Each row was made from one path, in order. Every step used is in the known rows, and no mark comes twice. Write each row's path.
Known rows
A/Y/K/Z/P/H/T: [ 38.3  32.6  12.6  40.9   4.6  22.5  27.1 -35.8  15.7  28.5 -25.0  16.8
  23.2  11.7  11.6  13.8  78.7 -15.9 -11.5  15.0  19.0  21.6  22.7 -36.2
 -46.1  35.9  16.3 -18.2   3.1  15.5  -9.2 -29.2 -46.8  18.5 -19.4  23.4]
T/H/P: [ -9.4  29.5 -31.8  14.0   8.4  28.8   2.9  -6.5   9.0   0.0   3.9  22.1
   4.9   3.1  -7.8   9.1  43.2 -34.1 -17.5  33.7  38.2   7.5  34.7  -0.7
 -24.3 -33.1   6.3  -9.3  -2.1  28.6  13.2   2.6 -45.8  17.1   3.5  22.7]
A/Z/P/Y/K/N: [ 30.6  45.4  -4.7  19.4 -20.0   7.6   9.4 -13.5  22.5  30.3   4.7 -23.0
  56.1  21.3   0.7 -36.0  47.2 -20.0 -14.0  33.4  45.9  -7.5  31.2   6.8
 -66.8  20.8  16.4  -9.0  -8.6  -1.0 -28.5 -35.8 -20.8  19.5 -53.8 -19.3]
G/T/H/P/Y: [ 37.0  66.3   1.5  19.1 -12.6  43.2  19.4  -3.5  18.4  -0.8  33.0  16.1
  12.3  15.0  -2.2  17.7  45.6 -35.5 -35.7  28.5  19.8  19.5  29.1 -18.1
 -54.1 -28.5   2.5 -10.9 -15.4  36.0  26.0   0.5 -45.0  23.8 -38.6  34.3]
K/N/A: [ 32.2  19.1  15.5 -26.3  -5.5  40.0   6.3  16.6   0.9 -16.5  -5.4  19.8
  49.2 -29.0 -30.2 -23.0   9.6   0.8  11.0  39.3  25.0 -40.5  33.8  35.5
 -27.4 -12.6  23.9  19.7 -18.8   7.9 -17.1  12.9  -3.1  24.2  -2.0   8.1]
A/Z: [ 11.3  13.6 -31.2   9.3  -6.3  17.0  18.7 -13.5   2.8 -11.1  -1.4  -4.1
   5.0 -15.2  -0.8 -17.2  48.2 -27.2  -4.4  20.5  19.3   1.4  10.7  15.6
  -4.8  -3.2  20.6  -7.6 -11.6  -4.3  -5.1  -7.9   8.0  17.7 -10.8 -24.3]
P/N/A/H/T: [ 42.2  33.2  27.9 -16.1  18.0   8.2  29.1 -17.6 -11.1 -17.4   2.5  10.9
  21.6   7.8 -31.3 -12.0  28.4   1.0   3.6  52.9  36.8 -25.3  48.3  -1.3
 -38.2  -4.2  35.0  -5.2 -26.7   1.3 -18.4 -10.5   9.5 -18.9  -7.1   7.5]
Z/P: [-27.3  28.7 -20.0  29.2  -8.7  20.8  12.7  -8.0  21.7  19.7  -7.6  16.2
  -2.2   4.7  -5.5 -14.0  30.1 -10.8 -30.8  13.9  26.9 -25.4  20.8   9.5
 -23.6   1.1  -6.7  -4.5  14.5  27.9   2.3   1.5 -28.9  37.2  -9.3 -15.1]
K/Z/P/H/T: [ 29.9  28.2   8.8  40.6 -16.3  34.3  24.8 -13.3   6.5  19.9  -4.9  22.7
  15.7 -10.7 -14.9  13.9  78.1  -8.2 -20.6   6.1  22.4   1.0  37.0 -11.8
 -19.6  37.3  11.6 -16.2  -0.4  41.3  21.4   3.6 -41.7  35.9  -9.6  13.9]
Y/K/N/A/Z/P: [  4.8  24.3 -26.3  15.6 -11.4  22.8  27.3  -7.2  13.4  12.6   2.6  -1.9
  45.2  -8.8   5.2 -56.3  49.9  -8.4  -9.9  61.7  51.6 -29.9  38.2  23.3
 -53.9  14.5  -2.2 -16.0  -3.2  11.0 -20.8 -18.2 -15.7  39.9 -15.8 -22.5]
K/Z/P/H: [  3.5  47.1 -13.7  45.0 -29.6  40.1  16.3  -8.7   8.4  25.6 -11.2  38.8
  11.3 -20.5   3.0   6.7  66.8  -9.8 -34.9   9.5  30.4  -0.2  11.1   6.4
  -9.2  31.0   2.3  -3.0   9.9  38.8   4.5  19.0 -40.3  39.7 -23.1  13.8]
Z/P/N: [-16.0  39.0 -27.4  11.4 -33.8   3.6  10.2  -8.1   6.0  33.9   5.0  13.3
   6.4  15.0 -22.9 -38.2  20.3   4.4 -30.7  29.6  44.4 -43.5  26.1  11.3
 -33.9  10.9 -16.0  -0.3  10.6  22.3  -9.5  -8.1 -22.7  19.0 -24.5  -8.9]
P/N/A/Y/K/Z: [ 34.3   3.4  11.7   1.0 -13.1  19.0  15.4 -23.4   4.5   1.1 -29.0  38.9
  27.5 -23.9  -5.0 -32.0  46.9  -6.0  13.1  43.8  14.8   7.8   3.5  10.9
 -26.3   8.1  34.6 -10.2 -10.8 -15.2 -50.8 -28.7  -7.6  10.6 -26.4  33.0]
H/P: [ -5.3  19.5 -29.9  14.4   6.7   4.3   4.2 -19.7  -3.2   9.5   5.2  16.6
  21.0  11.3  -9.2  -4.0  37.7 -18.0 -21.2  22.3  35.9  -8.0  29.7   8.8
 -17.3  -9.4  18.6   1.0  -5.5  23.8   4.4 -22.9 -22.7  23.5   0.7   5.7]
G/T/H/P/Y/K/N: [ 52.5  39.6  23.5   1.1 -16.6  40.8  -0.4  -6.7  34.0  12.4  12.9   1.6
  46.7  17.3 -13.7  -3.1  33.2 -41.2 -15.0  50.5  31.4  27.2  33.3 -17.3
 -87.1 -19.9   9.7   0.3 -16.5  22.9  -0.8 -19.4 -53.8  14.0 -59.9  28.6]
T/H/P/N/A: [ 13.1  43.9 -17.6  -2.7  -7.1  26.9  16.3  -0.2 -18.6  -0.4  27.9  35.8
  29.2  -3.8 -24.5 -28.2  27.6   0.7 -11.8  69.4  50.8 -38.4  47.1  18.0
 -34.5 -14.9  -6.6  -1.1 -11.2  22.6  -7.2   2.0 -23.1   6.6  -1.0  33.8]
P/H/T: [ 52.8  30.2  27.5  22.7   9.5  27.8  15.2 -17.7  -6.6   8.7   1.7  10.6
  20.4   7.3 -20.2  29.0  40.2 -11.8  -3.4   8.7  10.4  -7.2  31.3 -20.4
 -18.6  18.6  13.2  12.6  -0.1  16.0  24.7  -7.3 -19.6  -6.0 -13.5   5.8]
T/H: [ -2.8  18.4  -2.5  11.9   0.3  43.7   3.4   9.3  23.3 -16.1 -10.7  29.5
 -19.6 -18.3 -17.2  14.7  20.2 -36.4  -0.1  20.9  11.4   6.1  13.2  -1.6
 -13.4 -41.3   5.7   3.1   6.1  11.9   4.0  30.3 -27.1   5.6 -10.9  12.9]
K/Z/P/Y: [  8.2  49.7  -2.2  44.4 -38.8  24.8  19.8  -2.8  21.7  18.0   4.1  24.4
  21.9  -7.4  -4.3  -4.9  62.0  -9.9 -32.1  -7.2  17.1  -5.6  23.4  14.3
 -22.2  23.1  22.1 -24.1  -7.6  27.5  -5.7   2.8 -28.5  43.3 -39.0  10.0]

Write each row's path
[  9.4  44.9  -4.0  12.5   7.5   0.6  23.8 -25.4   8.9  22.2 -14.6  19.7
  26.9  23.0  16.0 -39.2  15.8   2.4  -7.8  57.6  33.4 -29.1  11.2  -7.5
 -60.8   5.5  -5.9  -0.5  13.6 -14.8 -49.9 -39.6 -18.0   1.1 -28.5  13.6]  Z/P/N/A/Y/K
[  6.1  33.6   1.5  61.5 -24.6  32.3  12.3 -21.6  18.6  38.9 -12.6  35.6
  15.5 -11.9   6.7  -2.3  62.8 -11.2 -29.8  22.6  32.1   9.9   9.2  -3.7
 -26.5  35.2   3.0  -3.7  17.7  28.5  -0.2  -1.3 -41.8  29.6 -41.1   7.0]  Y/K/Z/P/H
[ 47.0  49.1  21.9   3.5   2.2  33.6   2.8   2.4   5.8   4.7  20.2  15.2
  67.8   6.0 -11.9 -18.0  27.0 -13.7  -0.1  62.7  46.0 -16.8  52.6   9.9
 -69.6 -13.3  18.2  -1.2 -15.0   7.7 -19.6 -12.1 -29.2   7.6 -31.9  29.7]  T/H/P/Y/K/N/A
[ 47.6  54.9  42.7   8.7  21.1   8.5  27.9 -20.0  14.7   7.9   3.7  -9.5
  58.2  27.1  -9.9 -15.6  40.2  -5.5  -4.7  49.6  46.3 -19.8  66.5  -9.0
 -81.8   8.7  39.3 -18.2 -21.5  10.0 -25.6 -30.6 -13.4  -2.1 -34.4   3.4]  Z/P/Y/K/N/A/H/T
[ 60.7  46.1  33.9  -2.3  -8.7  55.1  15.6   3.4  18.8  -2.4  25.7  19.6
  58.7  -3.2 -14.8 -17.4  26.6 -22.6 -10.0  76.2  37.4   4.2  45.2  -3.5
 -85.3 -21.0   6.0  -2.1 -20.5  25.5   0.2  -6.9 -41.0  23.0 -43.1  35.1]  G/T/H/P/Y/K/N/A
[ 35.6   5.1  32.7  -8.4  -1.2  30.8  -0.9   1.5  11.0  -2.9  -6.9  18.9
  53.3 -17.7 -25.1 -29.5   5.2  -2.9  16.1  54.9  28.4 -31.8  33.3  21.9
 -44.0  -5.2  24.5  18.4  -7.4  -1.7 -25.9 -10.1  -2.9  10.5 -22.1  -1.7]  Y/K/N/A
[ 48.3  60.4  36.6  -5.6  20.9   9.8  12.0 -11.7   8.6 -12.4  -3.2   7.8
  55.1   9.8  -4.3 -15.3  14.7 -10.5  -0.8  58.0  45.0 -12.4  32.8  10.4
 -60.3 -17.9  49.2   6.4 -22.0 -14.3 -52.8 -14.4  11.6 -17.6 -51.1  11.8]  P/Y/K/N/A/H
[ 28.5  17.5  10.9  46.1 -18.3  27.6   6.3 -19.1  21.9  15.2   3.0  32.3
  28.5  -9.4  -6.5  -0.2  74.0 -36.3  -8.6  25.1  23.7  41.0  26.2   1.8
 -32.4   1.8  36.2 -29.6 -11.3  12.3  -7.6 -20.7 -40.2  20.9 -46.5  31.6]  T/H/P/Y/K/Z
[ 20.0  58.5 -28.3 -26.6  16.5   2.1  25.8 -18.4 -25.9  -1.8  -3.1  25.8
  40.3  18.4   5.7 -21.7  29.5   8.3 -11.8  47.8  37.4 -36.0  21.9   2.2
 -39.1 -12.3   8.3   6.6 -16.0  -5.3 -43.3 -29.6 -10.1   5.9   4.8  41.8]  H/P/N/A/Y
[ 38.7  48.5  28.2  13.2 -10.5  24.9  10.8   2.9  17.9  19.9  12.8  10.0
  68.2   6.4  -8.7 -33.5  14.6   2.1  -7.8  50.5  37.5 -43.0  44.1  18.5
 -66.0   8.9  10.7   0.3  -4.1   9.0 -24.0 -16.3 -17.5  21.1 -40.9   3.7]  Z/P/Y/K/N/A
[ 25.2  21.9 -16.8   5.3   2.0  29.1  33.2  -5.6  -9.8 -25.9   9.3  11.6
  20.9 -31.7  -1.1 -31.5  42.7  -9.7  -2.2  41.6  23.6 -22.8  21.1  25.7
  -4.8  -1.1  20.1  -8.3 -17.9  -3.6  -9.7  -0.6  17.0  21.6   2.0 -13.3]  N/A/Z
[ 28.6  23.4  18.2   8.5  29.7  12.6  14.5 -26.0  10.0  -7.9 -25.2  23.8
  22.9   2.3  17.7 -13.0  11.4 -15.9   9.1  45.6   2.9  -6.9   0.6  -4.9
 -39.1 -14.7  21.7   6.9   4.8 -28.3 -43.6 -33.6   1.5  -6.3 -19.4  13.2]  N/A/Y/K
[ 58.9  36.5  43.6   0.4  -5.1  24.8   4.8  -0.4   4.9   1.9   8.7  14.3
  69.0  -2.0 -20.2 -20.8   7.3  -2.3   7.6  46.6  23.0 -33.3  35.7  18.0
 -57.2   1.9  26.9  13.3 -15.9  -7.1 -27.8 -16.1   2.7   2.4 -45.4   9.0]  P/Y/K/N/A
[ 40.6   5.0  36.0  44.5 -26.3  19.6   4.6 -20.3  22.7  14.7  -8.2  25.3
  28.2 -17.8 -15.6  -4.6  53.5 -22.0   0.1   8.2   2.3  25.6   8.8  10.8
 -17.1  21.0  46.4 -14.3  -8.8  -2.0 -17.1 -24.0 -11.7  13.6 -56.1   9.5]  P/Y/K/Z
[ -9.5  68.3 -11.0  -4.4   4.4   8.1  30.7 -12.9  -4.0  -1.7  -1.5  23.5
  13.9   6.1  -7.4 -36.3  21.5   8.5 -26.0  62.0  60.0 -39.9  34.5  13.2
 -42.2 -10.2   7.5  -5.0  -4.2  12.9 -35.0   4.8   2.4  -1.1 -18.5   7.6]  Z/P/N/A/H
[ 15.7  45.1 -46.4  -0.3  -7.7  25.1  32.7  -5.1 -24.0 -12.6  31.3  14.6
  27.8 -13.8  -6.9 -41.1  59.2  -8.6 -11.9  73.7  65.5 -21.5  41.6  19.5
 -32.2  -9.3  -3.3 -17.3 -19.7  10.6  -8.5  -3.8 -11.4  14.1  -0.2  13.3]  T/H/P/N/A/Z
[ 75.5  43.4  60.4  -7.7  28.1   9.6  21.8 -18.2   8.1  -7.9  -0.8  -5.5
  57.7  20.1 -21.5  -4.3  30.7 -11.0  11.6  50.1  34.2  -5.7  56.3  -8.4
 -69.8  -1.9  53.3  -4.6 -30.2  -9.2 -30.4 -30.8   6.1 -17.7 -34.8   8.3]  P/Y/K/N/A/H/T
[ 48.5  36.0  21.7  38.3   9.8  32.8  39.3 -26.6   4.9  16.2 -18.7  26.6
  38.4  -2.5  13.4   5.4  72.6  -3.6  -7.6  35.8  18.6   3.9  30.0 -24.2
 -47.0  37.8  10.6 -18.5   2.1  14.4 -11.1 -20.4 -39.7  22.6 -13.2  30.2]  N/A/Y/K/Z/P/H/T
[ 15.4  18.9  13.5   5.3 -12.9  69.3  13.0   8.5  39.5 -27.0  -5.1  30.8
 -34.8 -28.4 -18.1  15.9  20.7 -47.3 -11.4  37.5  -3.2  29.7   0.6 -13.6
 -33.5 -46.2  -8.8   1.2  -3.5  30.2  26.2  36.3 -39.1  24.5 -21.3  20.4]  G/T/H
[ -9.9   6.8 -10.2  33.7 -47.9   5.8  11.0 -19.2  18.4  41.5 -10.9  23.4
  12.6  -2.4 -25.9 -48.8  51.9  -2.5 -18.3  34.5  43.4 -12.1  21.1  15.9
 -34.3  34.4   2.7 -16.7   8.3  21.2 -21.0 -19.3 -33.9  28.0 -39.9  -0.3]  Y/K/Z/P/N
[  7.5  46.4 -24.2  -9.2 -15.7  20.3  34.1  -6.7  -2.0   0.3 -23.5  39.1
  25.3 -16.0   3.0 -33.5  51.2  10.3 -10.1  36.5  28.3 -25.5  15.8  13.5
 -26.9   5.5  10.6 -14.9 -12.5   8.0 -48.3  -3.5 -18.9  34.0  -1.8  38.5]  K/Z/P/N/A/Y
[-20.6  -8.1  -5.1  50.3 -28.5  25.0  11.5 -16.0  35.8  28.9 -22.9  27.8
   6.3 -20.9  -7.1 -29.9  59.1 -18.6 -16.7  18.2  25.6  11.1  15.0  14.7
 -22.7  21.9  17.2 -25.3  11.8  26.5  -8.7 -13.0 -38.1  46.5 -26.0  -6.5]  Y/K/Z/P
[ 25.3  10.7  -9.4   4.1  -7.3   4.8  18.8 -32.9  -7.2  11.1 -16.0  36.1
  43.9  -8.7  -0.4 -35.2  64.7  -5.0  -1.4  50.4  35.3  10.5  16.2   8.5
 -33.7  12.4  34.4 -18.0 -16.2  -0.4 -49.9 -43.1 -20.1  19.4 -14.6  39.0]  H/P/N/A/Y/K/Z
[-10.8  40.1 -50.9  12.3 -35.1  -1.3  28.0 -12.8  -1.7  25.1  10.7  -2.8
   7.7   8.4  -9.7 -52.3  48.0  -3.3 -29.6  36.7  54.6 -33.1  26.4  15.0
 -33.9  22.0 -14.4 -12.3  -1.3  14.2 -11.1 -16.8 -15.4  21.3 -20.3 -21.6]  A/Z/P/N
[ 49.7  51.3 -13.1   6.7  -0.9  27.4  24.0  -2.9  -2.7  -4.6  29.8  -3.9
  71.0  -0.9   5.4 -32.6  61.8 -24.2  -1.4  68.4  60.2  -4.5  49.9  11.1
 -65.2  -8.9  20.8 -18.8 -26.9   1.3 -22.7 -21.5 -18.1  16.3 -29.9  12.8]  T/H/P/Y/K/N/A/Z
[-15.2   7.4 -16.0  35.1  -9.7  17.0  16.9 -23.7  34.6  25.3 -41.4  27.8
   6.8  -7.2  18.6 -20.9  66.1 -22.4 -15.7  14.3  16.4  22.6   0.7  -0.3
 -31.3  10.3  19.6 -26.5   9.9   8.8 -34.3 -22.6 -39.5  41.7 -19.8  12.5]  A/Y/K/Z/P
[ 25.8  31.3   9.4  -8.7 -17.7  21.0  14.3   0.2 -15.6  -3.8  12.2  30.6
  26.3 -14.8 -32.6 -32.3   7.1  14.3  -1.4  49.7  28.2 -53.7  30.4  26.5
 -20.5   2.8   2.1  11.3  -4.5   3.9 -15.4   1.8   8.2  -0.7 -15.5   6.3]  P/N/A
[ 57.0  40.0  12.1  24.3   0.2  29.5  35.7 -21.3  -4.0  22.2  12.1  -8.2
  61.1   5.0  -0.9 -23.1  62.3  -0.4  -7.1  56.9  48.9 -21.8  55.6  -8.9
 -65.5  40.6  -0.4  -5.7  -6.5  19.8   1.7 -22.3 -29.6  16.5 -18.9  -6.8]  Y/K/N/A/Z/P/H/T
[ 20.5  37.1 -41.6  -3.3 -12.6   6.2  33.7 -16.7 -32.8  -2.5  29.5   7.3
  45.3  -4.7  -9.9 -52.9  55.2   3.8 -16.2  64.5  59.5 -36.7  42.0  28.5
 -22.2  10.1   5.4 -10.5 -21.0   8.4 -12.5 -25.1   4.0  17.0  -1.3  -3.0]  H/P/N/A/Z
[ 19.4  15.5 -11.4   6.2  -5.2  24.2  20.4 -23.4   5.1   2.0 -18.0  44.0
  33.3 -16.4  -0.7 -25.2  68.9 -17.9   3.2  60.9  36.3  23.4  18.6   0.8
 -43.2 -10.1  25.2 -26.5 -15.3   0.7 -42.5 -23.2 -35.8  15.3 -15.4  54.6]  T/H/P/N/A/Y/K/Z
[ 41.8  88.5   0.8 -10.6  14.4   1.7  15.8 -11.0 -12.1  -6.5  18.1   8.5
  72.6  25.5   0.4  -6.8  40.3  -5.1 -26.5  44.1  59.8 -17.8  55.5  13.7
 -55.7 -17.0  47.4  -1.9 -34.6  10.2 -34.4 -16.8  -5.6   7.3 -29.2  29.2]  K/N/A/H/P/Y
[ 34.3  75.8 -17.0  10.7 -21.8  24.0  33.5   5.2   4.0   6.3  25.5  -8.3
  60.1   3.0   3.3 -33.7  50.5  -1.5 -22.3  33.6  44.3 -38.9  44.9  22.2
 -52.5  17.7  10.0 -13.6 -20.6  11.6 -17.7  -4.8 -11.2  36.5 -30.7  -5.2]  K/N/A/Z/P/Y
[ 14.9  44.4  11.8  -4.1  12.7   4.1  38.8 -16.1  -6.3  -1.5   1.9   7.2
  17.8  16.2 -22.2 -27.4  38.9   6.2 -11.7  54.5  50.1 -36.4  57.6  -1.7
 -50.8   5.8  16.9 -15.6 -14.0  19.0 -15.7 -11.2  -5.1   1.0  -3.9   4.5]  Z/P/N/A/H/T
[ 27.6  62.6  -8.6  27.1   0.9   4.3   8.8 -17.5  -4.5  17.4  26.7   8.1
  39.2  30.4  -4.2   8.2  41.0 -14.1 -31.3   7.9  28.6 -15.0  35.0   3.0
 -29.3   0.4  24.6  -0.5 -10.7  13.3   1.3 -26.2 -18.2  11.2 -32.6  13.6]  H/P/Y
[ 24.2  73.0  21.6   6.5  13.5  10.0  20.9 -11.4  17.7   4.5  -2.5   7.1
  52.4  17.9   6.8 -25.7  21.9  -3.4 -19.9  57.9  58.5 -21.1  43.5   7.2
 -73.2  -8.1  32.4  -4.1 -13.5   3.7 -46.9 -10.3  -4.8   2.8 -48.9   7.8]  Z/P/Y/K/N/A/H
